Known rows, with every step that occurs
figof-lalive-zasub-lumit-fogig: [ 17.7  -9.4  -8.0  21.6  26.4  15.1  -5.2  -1.7  -3.5  31.6  -9.0   2.9
 -45.9 -31.5  -8.9   0.6  14.9   9.2   9.6  -0.8  -6.9]
fogig-lumit-figof-lalive-zasub-tevom: [ 21.4   1.8 -16.3  13.2   4.0 -30.6  -6.1 -25.7  -8.6  29.6   9.4  40.9
  -7.3   7.2   9.9  12.9  -8.9   5.2 -22.2  -7.1   3.5]
figof-lalive-zasub: [  7.7   2.1   3.6   6.7  21.4  21.0  -8.1 -40.9  -4.8  27.8 -22.6  -4.8
  -8.8 -34.4  -0.6  -4.5  11.0   6.8   9.5   4.2   3.3]
zini-lumit-fogig-tevom-zasub: [ 19.7  30.7  13.5   8.5   6.6 -42.8  29.7  26.8   4.9 -52.2   7.9  18.9
 -29.0  12.4  -4.8   8.5 -27.3  -4.1  52.6 -38.5 -13.5]
fogig-lumit-figof: [  6.4  24.0 -17.2   3.4  -4.8 -29.9   0.5 -14.7   8.5 -29.3   3.4  35.2
  -2.7   4.6  11.5  34.8  -4.0 -14.4   9.3 -30.7  12.2]
tevom-zini-lumit-figof-lalive-zasub: [  9.0   1.0  -9.0   2.2   4.4  -5.0 -30.4 -32.4  42.5  35.6 -18.3  17.6
 -14.9   7.3  -2.6 -11.9  12.9  -4.9  23.6   4.6  -8.0]
zini-lumit: [  4.3  33.1  -4.3  -8.1  12.5 -20.1  20.0  -6.9  26.0 -28.6   8.1  -4.1
 -17.8  -9.9  15.8  18.6 -18.9   6.7  43.3  -6.8  25.8]
fogig-tevom: [  3.2  39.6  -7.3  16.0  15.1 -10.8  34.9 -27.3  -7.9 -47.7   2.7   0.8
  10.4  -9.8   6.0  36.8  -5.7   5.9  22.6 -24.1  14.2]
dafik-figof-lalive-zasub-lumit: [ 21.2  -5.9  -1.2   5.4  11.4  14.5 -13.8  -6.7  14.6  18.2 -32.3  12.3
   4.8 -23.8  -1.8  19.2  29.6   1.0   1.4  -5.3   4.3]
dafik-figof-lalive-zasub-tevom: [ 29.3   9.8   4.1   5.1   9.8   2.5   1.6 -22.4  -5.3  30.5 -13.2  16.9
  29.6 -11.4   5.9   2.3  -4.5   7.0 -30.6   2.1  -7.5]
zasub-tevom-zini-lumit-figof-lalive: [ 17.0  22.1 -11.6   3.8   0.6 -24.1 -10.5 -19.7  44.4  25.4  24.8  29.4
  -6.2  17.8   2.5   9.7 -19.0  -5.2   8.9  15.4  -0.2]
dafik-figof: [ 16.5  34.2   1.6  -3.2   2.2   1.7   8.1 -12.6  11.5 -27.8 -18.3  13.4
  32.2 -13.4   9.2  25.6   1.5 -10.9   3.5 -21.3   5.9]
lumit-figof: [  5.6  20.6 -16.0  10.0   3.3  -8.3  -0.6 -31.6  11.0 -24.5  -2.1  11.3
   2.4  -0.7  20.1  23.7   4.1 -14.0  -2.6 -11.5  13.3]
figof-lalive-zasub-lumit-fogig-tevom: [ 21.3  -0.4  -5.1  31.2  26.1   0.5  16.8  -2.7 -18.9  10.1   0.0   9.9
 -31.7 -16.6 -11.1  14.8  12.7  20.5  15.3 -20.1 -10.0]
zasub-lumit-fogig: [  9.7  19.7 -18.3  16.6  18.1  -4.1  15.0  12.8   9.0 -22.5   8.3   2.6
 -41.7 -21.5  -0.4  24.8  -3.4   1.0  13.9 -12.0  12.5]
zini-lumit-fogig: [ 13.4  31.0  -0.3   0.5  15.4 -20.8  22.1  10.5  13.6 -15.4  16.6   3.9
 -32.4  -8.7  10.6   1.9 -29.9   6.7  38.5 -17.7   4.5]
dafik-figof-lalive-zasub-tevom-zini-lumit: [ 21.8  19.1   2.0  -3.2   1.1 -11.7  -7.7  -5.6  38.2  38.8 -13.1  24.9
  15.7   6.4  -7.4  -7.3 -10.9   8.0   0.3   7.7 -11.9]
zasub-tevom-fogig-lumit-figof: [ 21.0  30.6  -7.4  -6.7   8.3 -40.9   3.8  -0.7  10.0  -8.7   7.2  35.4
 -13.7  20.8   7.3  30.1 -31.5  -8.3   1.8 -39.5   4.9]
figof-lalive-zasub-tevom-zini: [  1.8  14.8 -11.3  16.1  12.1  12.7 -12.2 -38.5  14.1  41.3 -10.7   5.2
 -11.4 -18.3 -16.5  -5.6  -5.2   9.0 -10.1  20.8   0.0]
figof-lalive: [  8.7  21.1   8.7   5.3  17.3  20.7  -3.3 -34.2   3.6   8.0  -0.8   1.9
   0.5 -37.2  -0.6  18.4   3.6  -4.7  24.6   1.7   3.9]
fogig-tevom-figof: [  5.5  42.1 -13.3  14.7  -2.9  -4.6  32.6 -26.0  -0.3 -55.7  -5.4  14.1
   4.0   6.0  13.9  36.7   9.2  -8.7  42.3 -35.2   3.2]
zasub-tevom-zini-lumit: [  0.0  45.9 -18.8  -2.6   3.5 -30.5  17.3  -4.8  44.7 -13.1  19.6   5.6
 -17.3   4.0   0.9  14.7 -37.4   7.9  20.8  11.5  21.7]

Rows
[ 16.9  -1.2 -15.6  13.8   9.6   4.1 -14.9 -16.9  22.1   4.0   5.1  17.9
 -16.1 -13.7   9.3  35.5  22.9 -13.7   7.4   2.1  13.6]	zasub-lumit-figof-lalive
[ 36.0   3.2   4.2  27.1  15.9  -0.8  13.2   9.0 -16.6   9.6 -13.9  27.4
   6.8  -5.2  -8.7  16.5  21.2  10.8   0.1 -34.1 -26.4]	dafik-figof-lalive-zasub-lumit-fogig-tevom
[ 20.2  -6.5 -15.4  21.4   9.4  22.7  -8.0   0.6   4.7  25.1 -17.7  12.3
 -52.9 -16.0  -2.4  -0.9  27.4  -6.4  29.6 -13.8 -18.4]	tevom-figof-lalive-zasub-lumit-fogig
[  5.1  36.4  -5.8   2.7   6.3 -11.1   5.0   6.6  36.3  -6.4   5.0   9.0
 -32.7  -3.9 -11.2  -2.0 -23.1  -3.4  41.0 -12.5  -6.8]	tevom-zini-lumit-fogig
[  6.6  -6.5 -10.9  12.7  22.4  15.6  -8.4 -19.5  10.4  18.4 -17.9  -6.4
 -31.5 -34.1  -5.4  14.4  24.2   7.8  14.6   9.3  21.9]	figof-lalive-zasub-lumit
[ 27.7  13.8   4.0  15.9   9.5  -8.4  22.3  -5.3  -6.1   8.9  -1.6  24.0
 -26.4  14.2   9.0  -8.6   2.4   9.8  59.7 -36.7 -35.3]	zini-lumit-fogig-tevom-figof-lalive-zasub
[ 20.1   9.3   3.1  -2.8   9.1 -14.5  -8.6 -20.4  29.3  11.1  12.2  19.0
  -3.6   0.7  20.6  13.6  -1.8  -6.1  31.6  -4.0   3.3]	zini-lumit-figof-lalive
[  7.2   4.2 -24.0  19.6  21.5  -1.2  10.9   6.5  -0.2  -4.8 -11.6  -5.5
 -51.6 -17.9   0.6   5.3   3.7  11.6   1.9 -10.2  11.2]	lalive-zasub-lumit-fogig
[ 13.0  27.8 -14.7  29.5  17.5 -19.3  37.4   9.7  -6.4 -45.9  16.0  10.0
 -28.5  -5.9  -2.3  38.5  -2.5  10.7  19.2 -30.9   6.4]	zasub-lumit-fogig-tevom
[  7.3  17.4  -6.9   3.1  14.0 -10.4  -3.8 -20.1  32.6  40.1   1.7   7.1
 -21.7  -3.4  -6.8 -11.3 -18.2  16.9  14.1  20.2   6.3]	figof-lalive-zasub-tevom-zini-lumit
[ 12.8   3.8 -19.3  24.3   8.1   8.1  11.5 -18.4   2.3  -8.8 -15.6  13.8
 -22.3  -0.8   0.3  27.6  39.3   4.2  39.0 -19.5   0.8]	fogig-tevom-figof-lalive-zasub-lumit
[ 20.1  40.8  -6.5  11.8  -0.3 -27.6  42.6   9.7   6.5 -44.1  17.2  24.3
 -22.8  25.1  16.0  15.5 -14.1   1.9  64.7 -47.1 -16.1]	zini-lumit-fogig-tevom-figof
[ 14.2  -5.6  -7.0   8.2   5.8  -9.7 -21.7 -30.3  -3.4  22.8 -16.1  33.9
  -8.9  -3.8   3.1  11.8  13.5  -7.5   4.6 -18.8  -5.3]	fogig-lumit-figof-lalive-zasub
[  0.5  11.8 -14.0   5.4   4.3  -9.5  -5.2  15.6  29.8 -50.7 -17.0   1.5
 -40.8 -20.2  -9.3  31.9  10.5 -19.4  27.2  -5.0  26.6]	tevom-zasub-lumit
[  2.3  20.4 -12.0  17.0   4.9 -26.7  15.9  13.5  13.6 -71.1  -7.5   8.4
 -24.4  -3.4 -12.5  45.5   9.4  -9.8  33.8 -23.3  19.1]	fogig-tevom-zasub-lumit
[ 14.8 -11.1  -5.5  12.2  -0.8  -4.7 -33.2   0.7  30.7 -11.5 -11.1  23.5
 -27.7  -8.5  -4.4  28.2  25.2 -30.4  15.7  -2.1   3.8]	tevom-zasub-lumit-figof-lalive
[ 14.9  23.0  -0.8  -9.5   9.9 -23.2 -12.6  -5.6  15.4 -15.3 -15.3  29.5
 -16.1   7.6   1.0  29.5 -10.0 -18.7  28.1 -51.8  -4.2]	tevom-fogig-lumit-figof
[  2.4  22.4 -22.3  11.4  18.2 -13.4  22.6 -28.3  -8.0  -2.2  -1.0  -6.4
 -13.6 -10.5  13.3   5.5 -19.7  16.9 -24.0   6.8  27.7]	lalive-zasub-tevom
[ 24.2  26.8   8.2  26.4   4.1  10.5  19.3 -15.9 -16.2  -6.7   6.5  29.5
  -3.7  -1.8  -0.4  16.2   8.2  -7.9  47.2 -37.9 -37.8]	lumit-fogig-tevom-figof-lalive
[ 11.3  26.6  -6.4  -7.6  23.2 -27.3  11.5   0.7  -2.6   3.5 -14.0  13.6
 -30.0   0.5  -5.7  10.1 -28.8  13.4   8.2 -31.8  10.1]	lalive-zasub-tevom-fogig-lumit
[ 31.9   0.5   5.3  -9.1  25.2 -23.5  -6.6 -11.4  20.1  47.6  -2.7  15.2
 -24.5  18.9  17.8  -8.9 -22.1  11.3  13.4  -9.4  -7.2]	zini-lumit-figof-lalive-zasub-tevom-fogig
[ 28.0  -0.4   3.3   2.8  24.8  -0.6 -15.9 -29.1   0.6  48.9 -14.8  11.5
 -12.5   5.1  10.1  -5.1  -9.3   2.2 -14.1  -9.4 -12.2]	lumit-figof-lalive-zasub-tevom-fogig
[ 10.7   9.3  -6.7  15.2   5.4 -19.0  -9.3 -31.8  26.1  15.0  -9.7  25.1
  -1.3  21.5  -3.8   1.6  12.7   3.8  28.6 -11.8 -14.6]	fogig-tevom-zini-lumit-figof-lalive-zasub
[ 11.6  38.5   0.1  -5.3  26.5  -6.8  16.3 -10.2   8.2  -7.5  -0.9  -4.2
 -15.7  -9.0   3.8  19.3 -34.5   3.8  10.2 -17.2  12.8]	zasub-tevom-fogig
[ 19.7  -2.7  -3.6  23.3  -2.1 -20.8 -10.9  -0.4  14.3 -34.1  -4.0  32.3
 -11.4   8.7  -9.5  40.9  26.3 -22.7  23.3 -18.2  -4.0]	fogig-tevom-zasub-lumit-figof-lalive
[ 30.5  18.1  10.2  -4.8  14.1 -22.5 -13.0  -8.2   7.2  23.7  10.9  41.3
  -6.5   7.6  -1.7  26.0 -23.3  -8.8  10.1 -29.9 -14.4]	zasub-tevom-fogig-lumit-figof-lalive
[ 20.1   9.5  13.3  -0.5  33.7  11.0  -5.8 -25.7  -3.9  45.8 -16.2  -3.8
 -19.6 -17.1  -3.6  -6.4 -16.6  15.1   4.4  -5.7  -7.0]	figof-lalive-zasub-tevom-fogig
[  9.4   4.1 -19.7  20.4   3.2   0.4 -23.5 -42.9  16.3  45.3  -7.1  21.5
  -2.2   5.2  -3.6  -5.6   3.6  -3.6 -30.8  16.0  -7.0]	lumit-figof-lalive-zasub-tevom-zini
[ 14.2  -6.1  -5.2  12.3  11.4  11.9 -20.6 -46.7  -0.5  29.3 -17.4   8.1
  -1.1 -11.7  12.9   0.1  19.8  -5.2  -6.7   0.3  -3.4]	lumit-figof-lalive-zasub
[ 12.3  13.8  -2.4  19.2   6.3  14.0  12.4 -40.8 -10.9  -2.4 -20.1  13.7
   0.4  -2.0   3.4  10.7  27.0   0.4  38.2 -25.2 -16.5]	fogig-tevom-figof-lalive-zasub
